What can hang from each mark:
sonu: bona masov
pilug: nikev
masov: refu
zipazi: bona pezus
mebup: feruk pomasu sonu
bapub: miman
piguni: kupen
gagek: bapub
pezus: sunip zipazi
feruk: mebup poba
poba: pilug pomasu sunip
kupen: poba
nikev: pilug
sunip: pezus poba
miman: bapub pomasu
foveg: poba

Known rows, with every way that one mark hangs from another:
miman{bapub pomasu}: [ 22   0 -18  26  29  52  -1   2  10  29 -10  11 -34  -1   7  19   8  29
  -7 -17 -27 -40   6   7  -9 -13  17   7 -12 -54 -17  10 -27 -21  13  -6
  -8  -8   1]
bapub{miman{pomasu}}: [ 18  16 -39  24  10  64   7  -6  -4   7 -24   4 -35  -2  12  12   0   9
  -4  -7 -15 -40   9  -1  -6  -4 -21   2   3 -45  -8  11 -14  -8  -1  -9
 -11 -12  22]
foveg{poba{pomasu sunip{pezus{zipazi}}}}: [ 25  -4  23   1  -9  12  -3   4  19   4  14 -15  21 -14  35   8  -9  -1
 -19   2   2  11  -2 -11   0  10  -3   3  21  13   9   2 -22   5  14   4
  -4 -13  -2]
feruk{mebup{pomasu sonu{bona masov}}}: [-27   3  -3  24 -18  27  -2  18   4 -42  30 -11  -8 -31 -48  -1 -28  30
 -40   1 -23 -56  -6  -9   3  24 -32   1   2 -17 -18  -3  11  16  14 -34
   3 -65   3]
zipazi{bona pezus}: [ 16  -8   2   6   6   4  -4   8  22  17   4  13  -8 -14   2   3  -2  -7
  27 -26  -8   7 -22  21  18   5 -56 -26 -15  -1   6 -16   4   9   2  19
 -25 -13  23]
sunip{pezus{zipazi} poba{pilug pomasu}}: [ 26   0  40   8  -3  13   8  -3  -4  -6  44 -21  15  14   4  -8   9  -2
 -13  22  25 -39  10   4   4 -13  23  25  14  27 -18  19  20   7 -18  -5
  21  28 -16]
sunip{pezus poba{pilug{nikev} pomasu}}: [  7  22  26   2   7  -4  -6   2  -5 -17  24  -7  -8  18  -4  -5  31 -10
  -1  20  25   8  27   5  18 -21  49  15   6  20 -11  12  -5   2  -6  14
  39  50   5]
kupen{poba{pomasu}}: [  3  -8   5  -8  -7   6 -21  -7 -13 -15  -7   4  -7  -4  16   5  -5  19
  13 -18  -9   5 -13  -4   4  13   0  -3 -20 -13  11  17 -11  -8 -15   2
 -12   4   7]
foveg{poba{pilug pomasu sunip{pezus}}}: [ 27   3   6 -18   8   9  -8  -4  11  -8  -5   2  17  -7  14  -1   1 -15
   9  -3  17  21   0  -1  12   1  42  13   8  39  -8  -3 -22  13  23  25
  35  13   7]
zipazi{bona pezus{sunip{poba{pilug pomasu}}}}: [ 32   5  21 -25   8 -30  -7 -11   0  -6 -32  21  18  18  17 -30  14 -50
  25  36  31 -12  -3  18   6   1  -6   3   3  29  24 -11  28  -2   9  37
  -3  44  18]
mebup{sonu{bona}}: [ -7 -21   7   8 -14  -1   3  11   8 -17  22   1 -26 -33 -20  17 -24  27
  -4 -21  -4 -27 -11   2   1  24 -26  -9  -7 -24  16  -3   2  13  11 -12
   5 -34   5]
gagek{bapub{miman}}: [  0  -7 -25  25 -17  39  18  -4  14  -5 -22   3 -37   0 -25  24  18   4
  -4 -21 -24 -25  19   8  25 -36 -17  -6  -9 -43   8   1 -12  -1   1 -10
 -16 -30  26]
piguni{kupen{poba}}: [  0 -10  -4   7  -2  -8   6 -16  -8  11  22 -16 -12   7   0  18   5  33
  -6 -34 -12  17  10  -2  -3 -22 -13  10 -17 -27   6  17  -8   2 -26 -17
 -46 -16 -12]
sunip{pezus{zipazi} poba{pilug{nikev}}}: [ -8   8  20  20   2   0  19   7  10  -5  53 -21  -3   5  -7  11  20  15
 -15  22  16 -12  35   7   1 -39  13  12  22  12 -17  10  13   4 -25 -16
   9  29 -18]
feruk{mebup}: [-11  -1 -21  21  -6  31 -11  12  -9   8   5 -11  -4 -14 -23   9  -3  25
  15 -28 -24 -22  -2   7   8   5 -16 -10 -12 -19 -16   3   1   6 -12 -19
  -6 -33   2]
kupen{poba{pilug{nikev} pomasu}}: [-25  -1 -11 -12   4  -8 -17  -9 -14 -23   0  14  -2  -1  15  10  12  24
  13   0   1  26  -4   4   5   3  18  -6 -11  11   0  11  -4 -18 -15  11
   7  38   2]
pezus{sunip}: [  7  -8 -17   7  -5  10   2  -3  -9   3 -27   6 -13  -1   1  10  -1   0
   3   4  -3  -4   5   2 -10  -5  -7  -3   1 -17  29   8   1  -8   5  -7
   2 -21  -2]
nikev{pilug}: [  0 -21   2  13  16  51  -6   0 -14 -10  21  23 -10  -2 -13   6   2  -1
  24 -36 -15   1 -14  10   9  -2 -22   6 -18 -10  -3   7  -1  -8 -32 -12
  23 -26  -4]
feruk{mebup{sonu} poba{pilug{nikev} sunip}}: [-47   7 -16 -30   5 -33  -3  12  -6  20 -22  -3  13 -20 -43  -1 -13  15
  21  -4 -12  19  -7  -2  -9  10  -7 -29 -11   9 -15 -42  12   9   9  -7
   5 -10  -1]
mebup{feruk pomasu sonu}: [-13 -22 -14  21   0  22   8  19  14  -9  30  -5 -42  29  -2 -13 -55  10
 -23 -18   3 -32 -19  -9   9  20 -14  11 -18 -37 -13   8 -13  25  -1 -18
  -9 -46   0]
mebup{feruk{poba{pilug{nikev} sunip}} pomasu}: [-31  11 -25   6   8 -15  14  11  17   7  -3  15  -1  28  -1 -23 -10 -39
   0 -12  -5  22 -18 -23  -1  15  31  -7   2 -12 -21 -12  -2  12   8   0
   5 -15  -5]
mebup{feruk sonu{masov{refu}}}: [  0 -22   6  23 -17  15  26  10  11 -31  45  -9 -37  -4 -10  -6 -20  39
 -12 -40  -4 -11 -16 -13  21  19 -35   2   4 -24 -18  10 -28   0 -11 -26
 -12 -37 -30]
bapub{miman}: [  2  -1 -29  17 -10  48   6   1  -7  -7 -17   0 -33 -12  -8  14   6   0
   7 -18 -17 -17   2   1   5  -7 -36  -7  -6 -33   5   6 -13   4  -8 -10
  -3 -24  17]
kupen{poba}: [ -3 -12  -5  -1  -3  10  -7  -3  -5  -8   2   0 -17 -13   1  17  -9  32
  18 -29 -15   6   2   0   0  -8 -10  -1 -15 -22   8  11 -10   2 -23 -10
 -19 -10   0]
piguni{kupen{poba{pilug{nikev} sunip}}}: [-21  -4 -29 -10   9 -32  11  -9   5  18  -1  -5   5  11   1  10  25   7
  -5 -13  -4  67  18   2 -12 -24   9   2   1   8  -1  -2  -8 -10  -3  12
 -27  20 -16]
piguni{kupen{poba{pilug pomasu sunip{pezus}}}}: [ 27   0   9 -23   4 -13   4 -15  -8  19  11 -27  26  22  -2  -8   4  -9
 -14  -3  21  41  13   5  -1 -15  31  23  -1  34 -17  20 -11  10  17  26
  -4  19 -12]
poba{pilug pomasu sunip{pezus}}: [ 30  -2   3 -11   4  19  -3   5   0  12  -5  -8  18   8  -6 -13   2 -31
   3   3  18  17  -6  10   9   5  34   8   7  42 -19   8  -8   9  35  33
  45  12   2]
poba{sunip}: [  8 -13 -15   7  -6  18   0  12  11  21 -24   3  -9  -7  -2   3   4 -21
  13 -25 -17  23 -10  -1  -3   2 -10  -8   0  -6  10  -7 -11  -3  14  10
   3 -23   2]
foveg{poba{pomasu}}: [  5  -2   4   2  -4  12 -20  -9   2 -21  -1  17 -11 -15  29  14   6  15
  13 -24 -10  -3 -18 -13  13  13   9   1 -11 -12  20  -2 -22  -5 -13  -1
   1  -9  14]
mebup{pomasu sonu}: [-11  -9  -6   6   6  27  -3  13   3   0  15   6 -35  10 -11   5 -38   9
 -20  -7  -9 -26 -12  -3   2  11 -19   8 -18 -18  -3  -9  -6  10   1 -23
  -2 -42   8]
kupen{poba{pilug{nikev} sunip{pezus}}}: [ -7   5 -12 -18  11 -11   5   6   9   2  -2 -11   3  -7  -8  10   0   9
   8   3   7  59  31  12   0 -25  26  -1   8  25 -15   5 -18   6  15  20
  14  30  -1]
poba{pilug{nikev} sunip{pezus{zipazi}}}: [ -8  -4  -9  13   4   6  20  16  20  24  24 -17  15  -6  -3  10   7  -1
 -20  16   7  28  12  11  -7 -17   0  -9  26  28 -19   3   4  -2  16   6
  14  10 -18]
kupen{poba{pilug pomasu sunip}}: [  8 -14  -8 -27   1  -2 -12  -7  -6  -3 -33  11  17   2  12 -11  -3 -14
  21  -6   1  24 -18   0  -5  12  18   5  -5  27  -2   4  -3  -7   9  25
   8  24   3]
feruk{poba{pilug{nikev} sunip{pezus{zipazi}}}}: [-14  11  11  -4   4 -19  21   6  12  29  21 -13  24 -16 -11   8   6  -2
  -7   9   0  26   4  -3 -12 -14   5 -19  17  21 -17 -14  13   6   9  -6
  12  -1 -18]
zipazi{bona}: [ 13  -7   2  18   2  -9  -9   0   6  10  -4  17 -18 -23   8   4 -16  -7
  17 -25 -16   5 -28   7   9  11 -30 -17 -16 -16   8  -4  -7   2  -3   5
  -9 -15   8]

Rows:
[-19  28  -5  10   1  22 -10   6 -15  12   1   2   6  -1 -30  -1 -17   4
   4 -22 -34 -36 -11 -14  -1  14  -2  -6 -18 -31 -23 -13   7  16 -15 -42
 -14 -56  10] : feruk{mebup{pomasu} poba}
[ -8  13   0 -10   1 -25  -7  -9 -15 -22 -29  15  -4  23  13 -10  34 -24
   3  44  21   4  22  -2  -8 -11  38  10  11   9  28   5  10 -23  -3  12
  24  49   1] : pezus{sunip{poba{pilug{nikev} pomasu}}}
[ 15   1   9 -13  -2 -10  -5 -15 -19 -16 -31  14   4  24   7 -20  19 -27
   8  35  24 -24   7  -2  -8  -6  37  23   6  14  22   9  17 -13  -4  10
  25  35  -3] : pezus{sunip{poba{pilug pomasu}}}
[  4  16  31 -36 -10 -15 -15  14 -16  26 -10 -30  23 -13 -36 -14 -34   2
   2  -1   1   3  -7  -7  -2  26  -3 -16 -13   8 -15 -21  -6  28  29   0
  10 -28  12] : feruk{mebup{sonu} poba{pomasu sunip{pezus}}}
[-33   4  14  -7 -16  -6  -1   2 -15 -13   8 -19  -4 -44 -60   4 -15  56
   7 -16 -26 -33 -21 -13   3  -5 -33 -22 -21 -15 -15 -24  16  14 -15 -37
  -2 -56  -6] : feruk{mebup{sonu{masov}} poba}
[ -8   3   8  12   5 -54  12  -9   4  -1 -12  15   6  -4  26  -6   4 -19
  -8  52  11  -5  11   5 -23 -13 -16  -3  22   2  25  -6  26 -17 -14  -5
 -14  40 -16] : pezus{sunip{poba{pilug{nikev}}} zipazi{bona}}
[-10  15   8  23 -17  32  10  18   1 -43  44  -1  -4 -22 -37   4 -22  29
 -37 -22 -25 -47   4 -10  11  50 -41  10  17 -20 -30  -3 -13   2  11 -48
 -13 -59  -8] : feruk{mebup{pomasu sonu{bona masov{refu}}}}
[ 20   0   8 -26   4   0  -2  -6  -3 -10 -19  10  14  32   2 -20  31 -30
  20  33  31 -23  15  13   2 -12  11  13   7  27  21  -4  28  -5   2  23
   6  34  11] : zipazi{pezus{sunip{poba{pilug pomasu}}}}
[ 34   3  51  24  -2 -19  10   3  11  11  38 -19  -4 -15  10  -2 -16  -9
 -13   9   5 -21   7   6   0 -15 -25   7   9  -7  -3   8   2  15 -19  -9
 -17   4  -8] : sunip{pezus{zipazi{bona}} poba}
[  4   1   3  14   8 -26  14  11  25  29  15  -3  17 -19  11   0 -12 -22
 -15  20   6  42  -5  18  -5  -3 -20 -20  21  30 -16  -8   2   3  24  20
   6  19 -11] : poba{pilug{nikev} sunip{pezus{zipazi{bona}}}}
[ 20  -5  -7  -5   3 -13   1   1  13  17 -27  16   0  -6  10  -2  -8 -21
  17   9   4   8  -7  22   2   2 -52 -24  -2  -3  30 -12  11   2  19  22
 -25 -11  21] : zipazi{bona pezus{sunip}}
[ 12  -9  17  -2  -5 -10   6 -14 -13  -9 -12   3  19  20  21 -15  12 -19
 -10  47  20 -43   3  -4 -20  -3  13  22  20  14  23  13  34 -19 -15  -7
   4  29 -19] : pezus{sunip{poba{pilug pomasu}} zipazi}
[  7  -6   5  -3  -8 -10  -9 -20 -18   4  14 -13   0  16  13   7   9  21
 -12 -24  -5  18  -4  -7  -1  -1  -2  10 -20 -16  12  23 -12  -9 -18  -2
 -36  -3  -5] : piguni{kupen{poba{pomasu}}}
[ 22  -5  27  15  -6 -39   7  -8   3   5 -18   6  -1  -6  28  -7 -13 -25
 -10  32   2 -25   3  -3 -24  -6 -35   2  15 -20  36   1  18  -8 -16 -14
 -32   4 -10] : pezus{sunip{poba} zipazi{bona}}
[-23   1 -12  -4   4 -27  -4 -21 -16  -5  19  -3   4  20   9   8  29  24
 -12  -6   5  39   6   0   1 -10  18   5 -12   6   0  15  -3 -17 -18   6
 -20  32 -11] : piguni{kupen{poba{pilug{nikev} pomasu}}}
[ -6  13  -5 -24  -3  -7 -16  -2 -22  18 -35   4  42  -8 -24 -21   5 -20
  30 -12 -12  -3 -28  -8  -4  28  19 -14  -9  20 -20 -18  17   5  10   5
  17  -9   3] : feruk{mebup poba{pilug pomasu sunip}}
[-14   2   6   3  -4 -24   3  -9 -10 -13  -8   4  13  20  27  -7  27 -13
 -18  56  21 -15  16  -4 -21  -7  12   8  24   8  26   8  25 -30 -16  -5
   3  44 -16] : pezus{sunip{poba{pilug{nikev} pomasu}} zipazi}
[ 19 -12  14 -16  -2   5   5  -3   2   8  11 -20  36   0  12  -8 -19   1
 -11  16  16  12   1   5 -11   2   8   9  14  40 -18  21   4   4  10  15
   4  21 -16] : kupen{poba{pilug pomasu sunip{pezus{zipazi}}}}
[ 24   5  19 -14  -8   3  -7   2  -2  -6 -24   1   4  28   8 -15  31 -28
  11  23  20 -15  19   4   3  -9  -6   5   6   0  37  -2  12  -6   1  19
 -12  17  22] : zipazi{pezus{sunip{poba{pomasu}}}}
[ 21   5  20  -3 -11 -11 -11  -7 -18 -12 -36   4  -6  19  13 -11  17 -27
   0  25  12 -16  14  -9  -8   0  19  17   6 -12  39  10   2 -14  -3   3
   7  16   5] : pezus{sunip{poba{pomasu}}}
[-21   7  18 -21 -10 -11 -24   2 -30   7  -4  -9   5 -16 -30  -4 -26  32
  11 -14 -13 -29 -28 -12   1  33 -17 -21 -31 -16  -5 -19   8  11  -7 -22
  -4 -33  11] : feruk{mebup{sonu} poba{pomasu}}
[-11 -21  -5  27 -13  10  11  20  20 -31  41  -2 -34   7  -3  -8 -56   7
 -32 -19   4 -46 -16 -12   7  41 -12   9  -6 -45  -4  13  -4  29  14 -20
  -4 -51   4] : mebup{feruk pomasu sonu{bona}}
[-22  -1 -16   7   3  34 -11  19  -8   1  12 -10 -16   8 -28   0 -43  23
 -18  -7 -18 -41  -4   3   5  19 -27   5 -20 -19 -23 -11  -2  17  -1 -32
 -10 -52  11] : feruk{mebup{pomasu sonu}}
[ -5  10  -2 -20   5 -15  -3  -1   0 -14 -18  11   9  31   7 -12  46 -25
  15  42  29   6  27  13   4 -18  13   0  13  23  27  -8  21 -16   2  29
   7  50  15] : zipazi{pezus{sunip{poba{pilug{nikev} pomasu}}}}
[ 12 -14 -14 -11   1  15  -9   0   1  10 -29  13  13   6   3 -16  11 -31
  16  -6   1  15 -27   2   1  18  19   1  -1  30  -4  -2   2  -8  19  30
  29  10   1] : poba{pilug pomasu sunip}
[  0  -5  -5  -5   7  12 -15 -17  -2 -27   3  23   0 -12  20   8   8  14
  22 -16   2 -14 -21  -6  15   8  25  10 -10  15   4  -4  -7  -4 -13   4
  18   8   4] : foveg{poba{pilug pomasu}}
[ -3   6 -16   1  10   7   9  15  14  15   3  -8  -2  -2 -15   7  13 -11
   0   2   8  46  19  14   8 -18  24  -6  13  28 -17  -2 -13   5  26  23
  36  16  -2] : poba{pilug{nikev} sunip{pezus}}
[ 10 -11  -8 -21   1 -20  -2 -19  -8  16 -11  -4  22  23   8 -10  13 -12
  -3 -13   4  38  -8  -3 -10  -2  20  14  -7  22  -1  10  -1  -8   4  22
 -17  16 -12] : piguni{kupen{poba{pilug pomasu sunip}}}
[-21   0  -4  12   0 -21  18  -5  -1  -6  -2   2   1  10  12   3  23   0
 -12  45  13 -14  29   0 -24 -27   2   8  26   0  23   2  27 -20 -23 -18
  -5  31 -23] : pezus{sunip{poba{pilug{nikev}}} zipazi}
[ -2   9  -1 -25   6 -15 -11   1   0  -4  -7  -9  15   5   8  -2   4  -5
   3  12  15  58  17   6   4  -6  35  -1   7  35 -10  10 -21  -3  21  34
  23  43   2] : kupen{poba{pilug{nikev} pomasu sunip{pezus}}}
[-31  -4 -22  -4  10  -6  -1  -6  -4 -16   5  11 -13 -10   0  20   7  36
  20 -11  -7  25   9   7   3 -18   8  -8  -9   0  -4   5  -2  -9 -20  -4
  -3  25  -5] : kupen{poba{pilug{nikev}}}
[ 35   1  34   1  -2 -22  -8  -1  25  12   6   0  25 -29  51  -2 -29 -23
 -14   6   2  22 -20  -7   1  21 -21  -6  16  14  12  -7 -24   6  20  18
 -15  -2   3] : foveg{poba{pomasu sunip{pezus{zipazi{bona}}}}}
[  0  28  12   8  -4  19   7  18   1  36  19 -29  39   1 -23  -7 -31 -12
 -30   3 -21 -21   6 -13 -16  10 -14  -2  12  -5 -34  -8   9  27  10 -35
 -16 -57  -4] : feruk{mebup{pomasu} poba{sunip{pezus{zipazi}}}}
[-49  14  -2 -27   1 -27 -18   0 -28  -3   0   1  10 -14 -32  -1  -9  33
  16   3  -3  -9 -19  -3   3  22   3 -25 -23   7 -16 -26  16   2  -8 -13
  13   3   4] : feruk{mebup{sonu} poba{pilug{nikev} pomasu}}
[-16   4 -19 -11   9  -9 -15  -3  12 -12 -23  26   7 -10  29   6  24 -12
  16  -4  -1  47  -9  -8   6  10  28  -4   7  22  16 -20 -22 -17  11  24
  19  25   9] : foveg{poba{pilug{nikev} pomasu sunip}}
[ 17  12 -35  33   2  56  18 -10  14  10 -30   9 -37  10  -5  25  12  10
 -17 -11 -24 -47  23   4  15 -33  -1   3  -1 -52  -4   4 -14 -12   8 -10
 -23 -18  32] : gagek{bapub{miman{pomasu}}}
[  1  16  -2 -15   9  -4  -8   2  17 -13  -1   6  11  -7  19   7  15  -9
   4   8  14  49  13  -1  13  -4  42   1  13  35  -2  -8 -30   1  23  29
  32  30  10] : foveg{poba{pilug{nikev} pomasu sunip{pezus}}}
[-36   0 -15  13   1 -24  14  -1   4  -4  23   7 -14   0  -9  -4   2  15
  23 -27  -1   7 -19 -14   8   1  24 -20 -12 -22 -14   0   6  12 -20 -11
   6   0 -12] : mebup{feruk{poba{pilug{nikev}}}}
[ 17  -8  18   7   3 -40  14 -15   0   3 -15  13  10  -3  21 -14 -12 -26
   1  42  14 -32  -1   5 -23 -11 -16  10  17   4  18  -1  35  -5 -14  -9
 -13  23 -19] : pezus{sunip{poba{pilug}} zipazi{bona}}
[  9 -12 -11  -3  -3 -15   7  -6   3  26  -9 -17   0   9   2   7   7   2
  -6 -32 -13  46   9  -7 -13 -17 -10   8  -6 -14  12   5 -14  -1  -2   3
 -44 -16 -10] : piguni{kupen{poba{sunip}}}
